In the rows, zero is written as 128.
Known rows, with every step that occurs:
d/e: [131 138 121  84 103 112  89 121 138  86 147 118 173 133  90 109 133 111
 135 155 147 154 124 119 136 115  95 135 149 185 102 110 149 110 117 150
 120 130]
d/e/p: [121 141 126  89 115 113  75 103 151  71 148 123 172 128  76 116 133  97
 143 168 142 150 116 114 122 116 103 125 138 199 115 121 170  99 127 153
 117 144]
d/l: [120 131 137  96  97 104 101 128 138  94 144 128 163 129  61 111 143 133
 141 176 143 152 128 121 113 128 103 118 140 198 101 112 136 108 118 148
 138 125]
p/e/y/s: [144  89 101  52 118  75 107  92 154  84 126 139 187 132  71 113 132 107
 124 155 153 132 123 113 138 104 117 138 144 205 126  98 145  90 143 154
 133 115]
h/d/l: [121 124 140  84 104 100 111  94 140  82 163 120 142 135  60 116 154 132
 152 188 133 159 116 117  97 132 108 100 141 204 132 107 131  93 128 159
 153 123]
p/w/y/s: [155 109 108  64  78  87 105  93 157  90 142 134 197 112  82  99 124 124
 154 164 160 164 105 113 140 133 122 113 132 191 129 100 108 115 131 123
 147 142]
p/w/d: [150 136  98  79  70 106 101  95 134  99 143 139 177 105  74  93 109 128
 146 175 156 174 102 144 124 152 110 111 131 208 111 113 125 134 149 143
 155 154]
p/e: [145 127 108  77  97 100 107 117 147  97 118 124 180 148  74 107 128 131
 147 181 153 139 119 129 132 144 100 148 142 189 117 123 154 122 133 156
 140 132]
e/p/w/d: [136 137 103  83  80 107  86  74 150  87 145 142 178  99  59  98 109 115
 154 188 158 170  94 143 116 153 119 100 121 221 120 122 150 121 160 144
 153 168]
p/e/d: [144 113 107  62 109 111 101  95 144  79 132 140 171 143  66 117 122 120
 135 175 158 145 115 134 123 131 104 140 143 197 131 128 167 100 162 164
 135 136]
t/y/s: [148  79 106  87 108  85 114  95 136  82 158 134 179 118  81 119 115 118
 139 149 143 126 111  87 140 122 109 111 146 204 122 111 131  96 118 130
 137 138]
r/y/w/d: [145 127 104  96 109  85  87  96 150  94 151 143 139  68 106 107  98 108
 146 149 132 154 112  97 126 116 119  83 180 211 118 112 103 115 155 116
 143 139]
g/d/l: [127 124 128 102  90 111 109 125 136  97 152 125 142 115  47 112 145 126
 151 152 132 153 139 132 104 129 111  87 153 182 109 112 158  96 125 135
 146 134]
d/e/y: [122 128 117  62 121 102  85  96 133  70 143 126 180 119  83 123 132  92
 117 141 146 151 125 116 127  86 104 136 152 202 101 109 155 102 141 162
 107 128]
d/e/y/t: [125 115 116  58 121  91  87 101 127  76 161 122 175 114  89 113 137  81
 116 138 163 143 121  97 131  60 122 120 160 210 112 103 138 101 154 160
 107 116]
g/p/e: [142 109 115  90  73 117 112 121 157 105 126 118 167 141  57 109 140 123
 161 173 147 138 128 127 143 142 113 132 152 179 122 131 161 126 123 158
 134 141]
w/y: [146 127 123  89 101 104 100 105 143  88 145 125 170 111  96 102 108 132
 152 173 160 152 117 108 134 141 129 114 144 182 125 119 133 132 139 148
 137 161]
v/d: [144 117 131  98 115 119 120 104 119  84 155 130 157 117  87 122 117 140
 145 173 155 137 105 132 108 124 102 109 165 200 138 120 149  97 133 149
 128 111]
t/y/c: [131  90 124  94 108  88  99  99 124  83 156 115 180 114  69 122 110 117
 131 174 144 140 104 103 113 131 106 105 135 207 138 134 138 110 118 133
 129 144]
r/y: [133 143 112 104 107 106  98 106 145  78 122 143 161 117  94 126  98 131
 143 154 127 147 121 108 121 120  89 132 177 193  99 137 120 126 135 144
 123 133]
v/d/e: [141 132 138  86 113 121  91 114 124  81 160 119 170 118  87 125 136 117
 134 157 152 156 113 125 117 109  92 112 163 192 124 106 148  86 119 146
 120 103]
e/p/g/d: [133 133 108  99  97 105 110  98 152  80 128 131 159 108  57 115 126 126
 167 160 134 148 113 138 104 158 103 106 150 188 134 132 181  97 162 147
 129 156]
h/d: [136 122 119  84 112 106 124  83 136  77 160 125 143 134  85 108 125 134
 155 183 138 139 100 120 107 133 113 112 151 203 147 119 140 108 141 160
 139 138]
v/d/h: [128 121 133 102 109 106 113 110 106  71 167 131 155 101  82 134 131 124
 132 176 150 155 116 123 116 117  93 107 151 209 134 110 152  86 118 152
 119 106]
g/y/w/d: [150  95 105  80 106  87 106 103 136 115 169 134 129  70  78  89 105 103
 154 134 157 141 119 117 124 116 152  61 165 203 140 100 128 107 170 136
 140 148]
e/d: [133 115 114  81 117 122 110  92 130  68 154 147 150 129  81 115 105 125
 136 165 153 139 108 131 113 121 112 121 149 207 128 129 158 103 165 158
 121 145]
h/d/w: [126 117 122  74 109 105 109  78 118  85 177 124 147 127  83 119 140 126
 167 179 128 156  94 127 103 117 114 119 145 206 119 101 129  88 123 143
 125 144]
e/p/g: [127 136 116  93 105 100 101  99 156  78 122 132 179 123  69 114 124 136
 160 185 144 146 103 131 115 162  93 138 135 209 130 136 160 108 156 163
 122 152]
r/y/t: [139 129 108  99 111  97 105 111 140  82 139 139 156 109 100 118 105 116
 141 147 142 140 118  91 126  93 108 115 187 203 111 130 105 123 145 145
 120 122]
g/y: [140 111 111  89 105 109 120 113 133 101 138 134 151 118  69 105 107 122
 150 141 154 131 127 133 119 122 122 110 161 182 119 122 149 121 152 165
 120 141]
r/y/s: [142 117 109 103 116  94 106 104 161  79 130 146 163 114  95 120 109 123
 141 143 123 137 122  94 136 107  97 122 179 195 109 114 110 104 124 128
 128 118]
t/y/w/d: [154  91 103  83 105  82  92  88 128  97 180 131 155  76  92 108 107 101
 145 157 150 142 103  88 130 131 130  71 146 218 130 114 121 104 149 114
 153 158]

Rows:
[133 135 101  44  82 100  71  76 133  84 142 137 196  92  69 110 123  85
 120 148 159 188 112 135 130 107 106 119 130 208  92  98 130 111 159 152
 138 146] -> p/w/d/e/y
[145  89 109  78 111  86 108  99 126  87 170 128 161 103  91 119 123 108
 148 156 139 124 102  87 123 115 116  99 153 211 127 131 135  99 138 121
 128 136] -> t/y/w
[125  83 127  71  99  94 104  98 153  92 124 114 178 122  41 118 138  95
 131 173 146 141 122 126 124 114 129 117 144 196 147 128 162 107 139 154
 123 132] -> g/p/e/y/c
[123 103 106  72 118  66  94  85 119  76 182 140 140  53  89 112 128  81
 118 155 149 157 116 102 128  95 137  82 139 232 133  92 135  91 159 138
 129 139] -> e/y/w/d/h
[132 103  99  52 108  58  84  89 132  83 162 134 161  71  74 112 139  78
 118 166 156 162 123 109 134 108 129 103 131 224 132  91 141  89 159 145
 141 131] -> p/e/y/w/d/h
[136 114 131  67 105  95  97  66 129  81 180 121 155 108  88 113 136 120
 175 180 137 174  99 111 111 129 137 103 137 187 133  94 112 105 131 140
 137 164] -> h/d/w/y
[137  84 121  61 116  93  82  74 139  75 182 142 165 101  86 117 120 103
 152 152 149 160 105 105 128 102 145 102 137 195 127  83 116  74 141 119
 122 157] -> e/d/w/y/s
[117 120 135  81 109 113  94 104 133  73 156 142 150 128  50 121 135 121
 135 175 148 156 125 129 102 122 108 109 138 209 115 117 145  84 152 155
 131 131] -> e/d/l
[121 109 118  70 112 118  93  84 112  75 169 144 154 119  75 126 124 114
 145 162 142 151 103 137 107 104 114 129 142 209 106 111 146  85 147 141
 105 150] -> e/d/w
[138 100 128  63 108  86  97  72 124  87 197 115 152 103  94 105 141 108
 173 172 153 165  93  92 116 101 155  83 150 199 148  88  99 100 141 137
 136 152] -> h/d/w/y/t
[119 100 115  77  83 118 103 105 140  70 152 133 154 123  43 133 148  95
 141 172 148 159 134 123 142 124 107 121 133 193 134 126 174  93 139 165
 122 143] -> g/p/e/d/h
[136 117 108  65 115  89  73  90 130  87 174 123 169  84  89 100 122  75
 115 137 174 165 119  97 142  74 140  88 154 216 115  86 125 106 165 157
 130 136] -> w/d/e/y/t
[142 108 120  45 102 100  68  82 136  84 152 133 184 120  70 122 129 106
 154 173 160 176 111 125 122 128 128 131 126 185 114 102 135  96 155 141
 132 164] -> p/e/d/w/y
[113 133 111 101  94  94 105 104 139  66 143 130 158  92  53 128 143 110
 157 166 131 165 123 133 115 151  91 107 133 195 133 125 184  87 144 151
 122 153] -> e/p/g/d/h
[149 112 107  88 104  90 102 104 137 108 171 133 138  85 102  89 113 114
 148 164 150 141 104 113 128 126 138  79 156 215 136 105 127 111 150 122
 145 146] -> y/w/d
[142  97 123  76 102  87  90  97 142  94 168 128 178 103  93 106 131 115
 160 155 145 159 111 100 140 112 135 111 138 187 113  78 106  98 110 113
 125 150] -> d/w/y/s
[131 132 128  73 112 110  99  91 139  74 163 116 152 137  87 113 145 109
 148 166 136 159 111 114 118 117 101 118 149 191 132 105 142  95 126 157
 133 132] -> h/d/e
[145 108 110  69 105  88  82 110 142 112 174 119 141  73  80  95 125  77
 147 123 156 162 127 113 135 100 141  68 162 191 124  87 128  94 156 135
 134 139] -> g/y/w/d/e
[131 128 113  66 112  96  71  86 137  79 154 129 172  91  81 110 117  86
 114 145 161 168 125 116 138 105 121 107 141 204 104  93 138 107 154 158
 131 147] -> w/d/e/y
[133 134 114  79 100  94  68  95 160  92 135 121 177  80  51 110 119  91
 157 143 155 185 128 133 126 151 113  93 136 189 122 103 146 100 173 172
 132 164] -> w/d/e/p/g/y
[149 100  97  47 112  70  91  86 146 100 147 135 164  87  78 103 125  95
 131 162 159 142 111 116 130 112 139 101 146 219 136  98 135 100 176 139
 148 135] -> p/e/y/w/d
[138 138 118  65  76 116  67  83 161  77 149 123 188  96  53 114 138  84
 161 148 149 190 116 126 116 128 120  85 132 172 124 118 166 101 145 125
 140 167] -> g/d/e/p/w/y
[131 108 110  51 103 109  86  90 125  84 148 137 176 137  61 128 134 109
 146 172 145 157 108 139 117 117 104 147 136 201 103 109 149  85 145 146
 118 143] -> p/e/d/w
[135 123 126  79  95 100  83 100 128  94 161 124 175 105  91 110 124 120
 162 168 149 166 112 115 125 123 131 120 136 185 104 101 119 117 121 128
 120 167] -> d/w/y
[124 119 128  82 106  81  62  98 158  94 139 105 182  74  41 108 121  83
 144 153 153 191 118 131 114 148 116  79 130 196 147 103 138  94 165 164
 134 159] -> w/d/e/p/g/y/c
[137 123  98  42  86  86  75  82 127  90 161 126 193  86  72 101 132  74
 119 140 177 185 110 120 133  82 129  99 141 219 104  90 114 108 171 152
 135 134] -> p/w/d/e/y/t
[128 124 111  84 110  98 109  98 154  85 118 130 170 106  50 117 115 123
 166 156 150 147 119 138 110 151 109 119 146 194 132 132 161 107 177 177
 116 152] -> e/p/g/y
[133 108 125  63 109 110  78  75 123  75 175 139 165 103  82 120 115 111
 152 162 153 171 105 121 114 115 133 113 134 193 116 107 128  98 155 135
 115 171] -> e/d/w/y
[134 109 107  54  65 102  79  85 139  96 167 121 181  78  55 103 140  64
 134 133 169 180 116 116 146  81 141  82 147 209 113 100 124 108 161 150
 130 144] -> g/p/w/d/e/y/t
[125 141 122  53  94 111  90  62 153  58 154 123 176 135  60 118 155  95
 157 184 136 177  92 132  99 123  97 113 126 209 134 117 155  87 143 154
 139 139] -> h/d/e/p/w
[138  93 129  56  80 117  74  86 147  89 157 124 173 108  51 126 138  98
 170 165 153 175 119 123 134 127 144 112 135 174 123 114 141  97 146 138
 125 175] -> g/p/e/d/w/y
[132 139 119  79  61  98  86 108 140 105 144 132 180 102  46  99 135 128
 145 182 150 190 118 143 116 149 102 100 123 212  96  99 114 118 135 139
 168 142] -> p/w/d/l
[140 112  98  41  89  81  75  76 151  84 152 137 200  90  68 104 135  79
 118 135 155 183 112 120 143  97 114 106 132 212 103  75 115  89 147 136
 145 133] -> p/w/d/e/y/s
[138 144 111  84  84 106  96 124 140  91 131 113 170 115  71 117 142 118
 155 134 135 170 128 134 126 140  81 122 156 169 111 112 158  97 136 143
 123 137] -> p/g/d/e
[121 114 109  67 104  98  96 100 130  61 146 138 166 129  65 128 135 107
 126 178 156 162 124 128 128 127  92 141 126 203 127 117 166  90 146 168
 128 133] -> p/e/d/h
[140 148 104  66  66 107  75 102 139  98 143 125 190 106  75 101 127 104
 137 158 156 194 109 135 136 134  96 114 130 198  95 100 124 120 133 139
 149 151] -> p/w/d/e
[145  93 117  39 102  92  71  88 129  88 170 127 182 114  75 116 130  95
 155 168 176 170 106 108 130  99 147 112 138 195 128 100 118  94 165 140
 131 152] -> p/e/d/w/y/t
[150 107 103  75  99  73 107 107 143 119 148 128 146  66  76  95 113 115
 163 139 153 155 116 129 125 146 130  79 157 201 142  99 117 104 187 146
 137 146] -> p/g/y/w/d
[123 102 135  75  80 124  92 114 158  89 139 129 156 136  22 125 158 109
 152 175 145 159 136 132 121 132 113 110 141 191 121 125 159  90 141 158
 144 132] -> g/p/e/d/l
[142 136 142  62  93 116  62  75 148  66 157 122 203  98  66 126 139 100
 151 176 163 190  98 127 107 124 108  94 133 194 137 112 145  87 145 139
 135 131] -> v/d/e/p/w/y
[121 126 113  87  94 103  92  93 134  85 146 129 167 100  53 125 141 120
 181 158 122 161 107 144  98 144 104 113 142 194 113 116 167  81 149 131
 111 164] -> e/p/g/d/w
